Known rows, with every way that one mark hangs from another
q205{q567{q34 q912}}: [-1.768  3.705  3.895 -1.704  0.101  0.841 -1.967 -3.033 -0.037  4.550
 -0.962  1.142  0.528  4.547  0.101  0.014 -4.597  5.108 -4.511 -0.743
 -1.223 -2.840 -2.516  1.536  1.097]
q205{q567{q34}}: [-2.258  2.803  3.866 -2.783 -0.362 -0.045 -1.521 -3.356  0.195  3.398
 -0.527  2.414  0.246  3.397  0.932 -0.865 -4.901  4.167 -3.273 -1.452
 -0.124 -1.993 -2.724  1.367  0.045]
q205{q567{q260 q912}}: [-3.122  3.474  2.945 -0.709  1.604  1.262 -0.478 -2.541 -0.542  4.502
  0.537  1.230  1.055  4.727  0.102  0.763 -3.843  6.455 -5.531 -2.173
 -1.160 -2.443 -2.523  1.473  0.664]
q28{q260{q567}}: [-4.014  1.347  1.253 -4.191  0.080  0.806 -1.100 -3.765  3.478  2.529
 -0.086 -1.811  2.276  2.547  1.827 -1.967 -4.937  4.661 -3.600 -3.749
 -0.691 -1.621 -1.770  3.632 -0.981]
q28{q260{q567{q34}} q912}: [-4.271  2.710  2.940 -4.708 -1.390  2.072 -3.024 -4.230  4.326  2.778
  0.483 -0.315  2.914  2.589  0.701 -3.001 -4.581  4.134 -1.974 -3.050
 -2.100 -1.880 -3.491  4.993  0.898]
q567{q34 q205 q260 q912{q28}}: [-0.691  4.368  2.639 -0.810 -2.054  1.462 -4.377 -5.011  0.970  4.825
 -0.782  1.619  3.922  4.339 -0.997  0.695 -3.183  5.177 -4.379 -0.950
 -0.003 -5.180 -1.903  4.262  4.279]
q34{q567{q205 q912{q28{q260}}}}: [-2.612  1.259  3.236 -2.879 -1.229  1.606 -3.461 -4.749  3.448  3.744
 -2.078 -2.265  3.089  4.049 -0.130 -0.857 -2.835  4.869 -4.749 -2.447
  0.659 -3.959 -1.656  5.144  3.230]
q205{q567{q34 q260 q912{q94}}}: [-3.006  5.121  4.169  0.155 -0.325  1.640 -1.212 -4.034 -1.162  4.257
  0.876  2.827 -0.261  4.675 -0.114 -0.322 -5.061  5.265 -3.333 -2.204
 -1.264 -3.589 -3.009  1.548  1.177]
q205{q567{q260 q912{q28 q94}}}: [-1.980  3.217  3.424  0.114 -0.294  0.837 -0.146 -3.932 -1.764  1.986
  0.843  2.072  1.254  5.155  2.309  0.713 -5.529  6.054 -4.167 -3.590
  0.389 -3.282 -2.206  2.025  0.447]
q94{q260{q567{q912{q28}}}}: [-1.941  0.649  1.444 -2.679 -1.384  0.835  0.002 -4.047  0.188  1.977
 -0.991 -0.781  3.483  2.250  2.919 -0.192 -3.968  5.417 -3.485 -3.753
 -0.483 -3.782 -0.199  3.152  0.767]
q205{q567{q260}}: [-3.616  2.917  2.868 -1.666  1.735  0.520 -0.103 -2.840 -0.323  3.485
  0.972  2.179  0.695  3.922  0.790  0.054 -4.224  5.907 -4.425 -2.996
 -0.480 -1.620 -2.482  1.327 -0.251]
q28{q260{q567{q34 q205 q912}}}: [-3.463  3.137  2.158 -2.570 -1.309  2.173 -3.941 -4.486  4.382  5.374
 -1.984 -2.036  2.950  3.457 -0.781 -2.330 -3.913  5.094 -4.883 -1.509
 -1.639 -3.763 -1.589  5.106  2.727]
q28{q912{q94}}: [-2.703  3.394  2.947 -2.581 -1.786  0.742 -0.244 -2.858  1.917  0.094
  2.769  1.479  2.101  2.284  1.096 -1.605 -4.050  3.250 -1.215 -2.209
  0.522 -0.748 -2.717  3.065 -0.425]
q34{q567{q205 q260 q912}}: [-3.369  3.406  2.758 -0.763  0.249  2.041 -1.976 -4.230  2.408  5.788
 -0.137 -0.524  2.249  3.641 -1.866  0.236 -1.538  5.173 -5.475 -1.737
 -0.266 -4.167 -2.026  3.499  3.712]
q28{q912{q567{q205}}}: [-1.660  3.860  1.741 -3.186 -0.689  1.078 -2.988 -3.315  3.985  1.956
  1.637  0.074  3.301  1.270  0.745 -2.204 -1.864  4.012 -3.450 -1.558
  1.374 -0.847 -1.638  4.299  0.049]
q205{q567{q34 q260}}: [-3.128  3.589  3.713 -1.858  0.291  0.807 -1.713 -4.134 -0.204  4.648
  0.406  3.215  0.110  3.935  0.015 -0.474 -4.419  5.309 -3.469 -2.263
 -0.723 -2.911 -3.348  1.669  0.677]
q912{q28 q567{q34 q205 q260}}: [-0.202  4.114  1.836 -1.790 -1.658  0.731 -4.542 -6.251  1.693  3.423
  0.423  1.401  2.791  2.368  0.849 -1.101 -3.182  4.030 -3.322 -2.098
  1.721 -4.606 -1.737  4.623  2.058]
q567{q34 q205 q260}: [-2.199  4.589  2.383 -1.670 -1.306  1.030 -3.373 -4.771  1.786  4.574
  0.246  2.023  2.447  2.708 -1.697 -0.671 -2.919  4.684 -3.509 -0.724
  0.084 -3.407 -2.286  3.429  2.713]
q260{q567{q34 q205 q912}}: [-1.995  3.779  1.966 -1.504 -1.343  1.288 -2.851 -4.262  3.167  5.460
 -1.238 -0.876  3.455  3.238 -0.517 -0.885 -3.367  4.285 -5.019 -0.467
 -0.440 -3.692 -0.993  3.840  3.025]
q260{q567{q912}}: [-2.058  2.579  1.411 -2.334  0.287  0.747 -0.011 -2.712  2.133  3.679
 -0.073 -1.602  2.847  3.468  1.181  0.061 -3.792  4.502 -4.836 -1.884
 -0.835 -2.469 -1.256  2.661  0.436]
q912{q28{q260} q94 q567{q205}}: [-1.704  2.514  1.620 -2.618 -1.920  0.164 -3.425 -5.557  3.185 -0.080
  0.696 -0.722  1.791  1.749  2.926 -2.992 -4.847  3.891 -2.823 -3.990
  2.708 -2.490 -0.701  4.556 -0.970]
q260{q567}: [-2.630  1.795  1.177 -3.374  0.023 -0.359  0.133 -3.262  2.429  2.488
  0.287 -0.757  2.519  2.082  2.089 -0.729 -4.441  3.538 -3.596 -2.529
 -0.137 -1.601 -1.389  2.392 -0.530]
q94{q260 q912{q28}}: [-1.480  0.089  2.459 -3.002 -2.805  0.758  0.483 -5.582 -1.098 -0.040
 -0.250  0.582  3.560  0.690  2.709 -0.018 -4.583  3.920 -1.959 -2.469
 -0.005 -2.277 -0.353  2.591  1.158]
q205{q567{q34 q260 q912}}: [-2.655  4.467  3.961 -0.735  0.535  1.957 -2.160 -3.609 -0.699  5.290
 -0.045  2.120  0.539  4.976 -0.868  0.346 -3.974  5.865 -4.999 -1.550
 -1.752 -3.482 -3.276  1.962  1.848]
q94{q260{q567}}: [-3.427  0.563  1.360 -3.408 -0.548  0.401  0.832 -3.778  1.264  2.144
  0.089  0.125  2.068  0.779  2.376 -1.282 -3.607  4.570 -2.422 -3.659
 -0.511 -2.030 -0.291  2.257 -0.904]

Rows
[-2.269  5.491  2.283 -2.308 -1.164  2.010 -4.545 -4.887  3.392  3.954
  1.815  1.849  2.555  1.947 -0.893 -2.181 -1.798  4.521 -3.094 -1.607
  0.156 -2.898 -2.889  4.947  2.081] => q28{q912{q567{q34 q205 q260}}}
[-2.413  2.423  2.743 -1.965 -0.504  1.145 -1.799 -3.415  3.149  4.876
 -0.984 -1.392  2.341  3.189 -1.141 -0.199 -1.877  4.345 -4.942 -0.911
  0.343 -3.346 -1.218  3.579  2.880] => q34{q567{q205 q912}}
[-2.198  2.930  3.380 -0.860 -0.949  1.456 -0.613 -5.042 -0.100  2.668
  1.095  0.371  1.318  4.216  1.297  0.576 -3.708  3.531 -2.977 -3.872
  0.359 -4.802 -2.405  3.353  2.187] => q34{q567{q260 q912{q28 q94}}}
[-1.675  4.771  1.877 -2.277 -0.014  1.084 -2.984 -5.090  1.747  3.786
  1.755  1.244  0.570  2.519  0.539 -1.163 -3.145  3.777 -2.830 -2.182
  0.149 -3.743 -2.724  2.864  0.181] => q912{q567{q34 q260}}
[-3.786  2.670  2.138 -2.201 -0.707  1.559 -0.263 -3.826  2.746  1.872
  0.519 -2.151  1.556  3.400  1.465 -1.785 -5.397  4.603 -3.585 -3.811
 -1.340 -2.273 -1.395  3.571 -0.642] => q28{q260{q567{q912{q94}}}}
[-0.573  4.030  1.844 -2.685 -1.367  0.080 -3.825 -4.890  3.305  3.350
  0.064  0.135  1.753  1.375  0.295 -2.066 -3.029  3.281 -3.397 -0.676
  1.548 -3.169 -1.335  3.610  0.618] => q912{q567{q34 q205}}
[-1.329  4.588  2.523 -3.093 -2.057  1.222 -4.717 -4.432  4.033  2.992
  1.292  0.715  2.900  1.489 -0.195 -2.466 -2.173  3.539 -2.617 -0.729
  0.860 -1.858 -2.325  4.844  1.297] => q28{q912{q567{q34 q205}}}
[-0.932  1.590  1.559 -2.609 -2.239 -0.318 -0.640 -5.402 -0.042 -1.379
  1.593  0.842  0.760  0.487  4.470 -1.960 -4.567  3.647 -0.738 -4.722
  2.457 -2.938 -0.122  2.309 -2.280] => q912{q28 q94{q260} q567}
[-2.298  2.958  1.771 -2.564 -1.854  0.122 -2.444 -4.613  3.104  4.467
 -0.848  0.239  3.123  2.157  0.138 -1.640 -3.833  3.447 -3.508 -0.854
  0.070 -3.005 -1.306  4.036  1.659] => q260{q567{q34 q205}}
[-2.563  2.693  3.561 -1.449 -0.632  0.816  0.184 -4.056  1.451  2.684
  0.712 -0.982  0.269  3.369  0.689 -0.338 -3.595  3.162 -2.968 -2.371
  0.210 -3.201 -1.930  2.518  0.666] => q34{q567{q912{q94}}}
[-1.263  4.625  1.870 -1.410 -1.519  2.181 -2.913 -6.799  1.779  4.067
  1.057  0.426  2.714  0.901 -0.363 -1.349 -3.335  3.502 -3.485 -0.870
  0.128 -3.272 -1.244  4.369  2.792] => q94{q912{q567{q34 q205 q260}}}
[ 0.348  3.846  2.175 -1.731 -3.396 -0.548 -3.607 -6.396  1.816  0.919
  0.756  0.851  1.640  1.641  2.522 -2.060 -4.887  2.580 -2.039 -2.025
  2.978 -3.775 -0.890  4.094  0.178] => q912{q28 q94 q567{q34 q205}}
[-1.367  3.187  3.279 -2.466 -2.660  1.460 -5.440 -5.022  2.598  3.456
 -2.130 -0.598  3.771  3.970 -0.636 -0.980 -4.046  5.293 -4.284 -1.135
  0.057 -4.117 -1.768  4.988  3.557] => q567{q34 q205 q912{q28{q260}}}
[-1.947  3.467  1.300 -2.065  0.217  1.695 -0.114 -5.415  0.791  2.476
  2.198 -0.363  2.093  1.346  1.337 -0.431 -3.564  3.335 -3.555 -2.486
  0.036 -1.739 -1.534  3.064  0.042] => q94{q912{q567{q260}}}
[-1.737  3.177  2.642 -2.441 -2.414  0.533 -1.473 -5.671  0.838  0.597
  1.424  1.531 -1.175  0.257  2.466 -2.829 -4.373  3.111 -0.307 -3.384
  0.977 -3.417 -1.161  2.354 -1.733] => q912{q94{q260} q567{q34}}
[-1.758  3.894  2.199 -2.688 -0.972  0.686 -0.972 -3.873  2.773 -0.316
  3.352  0.634  1.219  1.354  2.172 -2.368 -3.825  2.694 -1.387 -2.997
  1.157 -0.936 -2.495  3.195 -2.006] => q28{q912{q94 q567}}
[-0.859  1.301  1.959 -4.174 -1.358  1.323 -2.046 -6.066  2.024  0.103
  0.376 -2.428  3.091  1.749  3.292 -1.516 -5.228  3.498 -3.281 -3.472
  0.609 -1.794 -1.212  4.470 -0.228] => q94{q912{q28{q260} q567}}
[-1.991  0.709  1.209 -1.953 -1.978  0.734 -1.386 -4.250  1.200  2.824
 -1.640 -0.801  4.465  1.877  1.855 -0.347 -3.392  5.819 -4.394 -2.923
  0.072 -3.839  0.652  3.856  2.070] => q94{q260{q567{q205 q912{q28}}}}
[-0.344  2.621  2.027 -1.608 -1.511  0.265 -2.795 -3.488  1.816  2.541
 -1.018 -0.254  4.502  3.798  0.278  0.734 -3.379  4.897 -5.076 -0.748
  1.241 -3.023 -0.542  3.420  2.258] => q567{q205 q912{q28}}
[-3.376  1.582  1.130 -1.657 -1.023  1.226 -0.765 -3.601  2.076  3.885
 -1.180 -0.676  3.426  1.352  0.481 -0.984 -2.554  5.952 -4.755 -2.090
 -0.727 -3.051  0.478  3.184  1.590] => q94{q260{q567{q205 q912}}}
[-2.036  2.998  2.815 -1.107 -0.691  1.442 -2.309 -4.954  1.328  4.753
 -0.781 -0.272  3.454  4.104 -0.442  0.664 -2.056  5.158 -5.096 -2.544
  0.483 -4.921 -1.770  4.260  4.239] => q34{q567{q205 q260 q912{q28}}}
[-1.600  5.102  1.810 -1.610 -0.567  1.056 -4.304 -5.529  2.444  4.257
  0.929  0.935  1.399  1.928 -0.444 -1.695 -2.362  4.283 -3.791 -1.393
  0.842 -3.770 -1.992  3.807  1.367] => q912{q567{q34 q205 q260}}
[-0.471  2.985  1.288 -1.375 -1.528  1.159 -1.936 -6.679  1.163  2.266
  0.882 -0.441  4.307  1.358  1.683 -0.141 -3.627  4.062 -4.366 -2.185
  1.152 -2.712 -0.458  4.575  2.170] => q94{q912{q28 q567{q205 q260}}}
[-2.557  4.385  1.551 -2.873  0.678  1.708 -2.163 -3.947  2.471  2.336
  3.119  1.013  2.135  2.131  0.816 -1.338 -2.050  4.563 -2.859 -2.962
 -0.164 -1.365 -2.965  3.856 -0.403] => q28{q912{q567{q260}}}
[-2.451  4.024  2.423 -4.261 -1.942  2.219 -5.789 -4.835  5.388  3.038
  0.546 -0.189  2.252  1.770 -0.472 -3.769 -3.003  4.478 -2.537 -2.008
  0.274 -1.993 -2.666  5.615  1.358] => q28{q260 q912{q567{q34 q205}}}
[-2.630  3.160  4.390 -0.774 -1.903  1.090 -0.435 -3.930 -1.575  2.285
 -0.018  2.592 -1.086  2.741  1.063 -1.286 -5.147  5.029 -2.264 -2.780
 -0.860 -3.265 -1.609  1.063  0.182] => q205{q567{q34 q912{q94{q260}}}}
[-4.484  1.930  1.629 -2.433 -2.619  1.133  0.025 -4.265  2.872  1.070
  1.389  1.370  2.937  0.336  1.651 -2.873 -3.482  4.588 -1.466 -3.745
  0.023 -1.355 -0.529  4.076  0.279] => q28{q912{q94{q260{q567{q205}}}}}
[-1.199  1.755  2.855 -1.915 -1.423  0.843 -2.454 -4.389  2.333  3.845
 -1.630 -1.216  3.567  3.546  0.424  0.479 -2.686  4.140 -4.515 -1.584
  1.217 -4.066 -1.279  4.243  3.467] => q34{q567{q205 q912{q28}}}
[-1.592  1.447  1.561 -3.184 -0.964  1.103  0.592 -5.423  0.725  0.981
  0.935 -0.452  1.484 -0.422  2.542 -1.323 -3.744  3.522 -2.217 -2.971
  0.180 -1.600 -0.085  2.283 -0.824] => q94{q260 q912{q567}}
[-1.398  3.807  3.853 -1.209 -0.305  1.344 -2.557 -4.303 -1.432  4.585
 -0.468  2.414  1.888  5.432  0.518  1.089 -4.729  5.908 -4.606 -2.290
 -0.846 -4.123 -3.071  2.569  2.631] => q205{q567{q34 q260 q912{q28}}}
[-0.585  0.949  1.439 -2.810 -2.866  0.760 -1.382 -6.407  0.740  0.530
 -0.310 -0.360  3.873 -0.511  2.772 -1.324 -3.349  4.204 -3.108 -2.624
  1.644 -2.555  0.894  3.832  1.039] => q94{q260 q912{q28 q567{q205}}}
[-2.134  3.827  3.315 -0.533 -3.349  1.469 -2.149 -4.647  0.809  2.727
 -0.568  1.444  1.263  1.780 -0.904 -1.612 -3.532  4.629 -2.195 -1.124
  0.070 -4.130 -0.434  2.656  2.026] => q567{q34 q205 q912{q94{q260}}}
[-2.478  3.739  3.082 -3.212 -2.563  1.613 -1.839 -5.259  1.598  0.232
  2.431  2.409  0.149  0.135  1.744 -3.385 -3.472  3.230  0.572 -3.438
  0.182 -2.530 -2.201  3.205 -0.966] => q28{q912{q94{q260} q567{q34}}}
[-1.078  1.744  1.500 -2.457 -0.697  0.238 -0.826 -3.862  1.092  2.830
 -0.304 -1.652  3.992  3.996  2.508  0.741 -4.779  4.362 -4.587 -2.766
 -0.109 -3.256 -1.103  3.452  0.875] => q260{q567{q912{q28}}}
[-1.938  2.240  4.474 -2.772 -0.852  1.270 -3.767 -4.220  0.372  3.351
 -1.885  0.280  1.327  5.264  1.239 -0.832 -5.677  5.907 -4.193 -2.422
 -1.072 -3.484 -2.979  3.144  1.589] => q205{q567{q34 q912{q28{q260}}}}
[-3.325  3.314  3.004 -1.469  0.861  2.163 -0.675 -3.646  1.374  5.064
  0.738 -0.464  1.268  4.169 -0.731  0.757 -1.963  4.640 -4.331 -2.414
 -1.088 -3.955 -2.756  2.965  2.555] => q34{q567{q260 q912}}
[-3.090  3.063  2.729 -3.281 -0.617  2.076 -2.916 -4.327  3.166  4.467
 -1.188 -2.124  2.194  3.855 -0.049 -1.652 -4.468  4.550 -4.021 -2.355
 -2.315 -3.709 -2.463  4.150  1.327] => q28{q260{q567{q34 q912}}}
[-2.733  3.130  1.621 -2.275 -2.588  1.179 -1.660 -4.291  2.719 -0.014
  2.215  1.495  1.719 -0.357  1.745 -3.294 -2.359  4.366 -1.246 -3.155
  1.447 -1.354 -0.480  3.704 -0.995] => q28{q912{q94{q260} q567{q205}}}
[-1.305  2.347  2.356 -3.105 -2.176  1.572 -1.082 -6.393  0.659  1.899
  0.402  0.134  1.101 -0.433  1.663 -1.620 -3.698  2.994 -1.468 -2.282
 -0.425 -2.717 -0.659  2.714  0.334] => q94{q260 q912{q567{q34}}}
[-3.869  1.322  1.276 -1.758 -2.062  0.001  0.698 -4.500  1.539  1.320
  0.384  0.564  1.924  0.253  2.011 -2.609 -4.239  4.442 -2.197 -3.575
  0.770 -2.420  0.282  3.037 -0.375] => q912{q94{q260{q567{q205}}}}
[-2.882  2.993  2.115 -4.924 -0.002  1.930 -3.261 -3.681  4.385  1.099
  1.538 -1.200  1.797  1.971  1.415 -2.783 -3.121  4.535 -2.577 -3.403
 -0.004 -0.850 -2.778  4.439 -1.491] => q28{q260 q912{q567}}
[-3.816  2.671  2.390 -1.848 -0.100  1.255 -1.403 -4.447  2.414  4.668
  0.353  0.583  1.879  2.624 -0.803 -0.484 -1.871  4.202 -4.107 -2.465
  0.901 -3.160 -2.083  3.490  2.452] => q34{q567{q205 q260}}
[-2.385  3.250  1.735 -1.158 -0.871  0.539  0.698 -3.282  1.671  1.944
  1.100 -1.172  2.218  3.104  1.823 -0.373 -5.109  3.780 -3.853 -2.538
 -0.303 -2.605 -1.020  2.552 -0.164] => q260{q567{q912{q94}}}
[-0.739  2.777  2.294 -3.772 -2.296  0.616 -5.739 -5.941  3.672  2.338
 -0.825 -0.769  2.379  2.283  1.637 -2.711 -4.020  4.131 -3.047 -2.488
  1.635 -3.826 -1.588  5.021  0.971] => q912{q28{q260} q567{q34 q205}}
[-1.950  3.379  2.186 -1.573 -2.974  0.335 -2.390 -5.778  1.814  1.342
  0.796  1.611 -0.299 -0.100  1.373 -3.240 -3.484  3.720 -0.881 -2.627
  1.628 -3.419 -0.274  3.166 -0.375] => q912{q94{q260} q567{q34 q205}}
[-1.532  1.952  2.760 -1.293 -2.771  0.604 -0.069 -4.197 -0.959 -0.229
  0.497  1.230  1.984  2.289  2.422 -0.139 -4.433  4.499 -1.894 -3.476
  0.619 -3.550 -0.511  2.193  0.240] => q567{q912{q28 q94{q260}}}
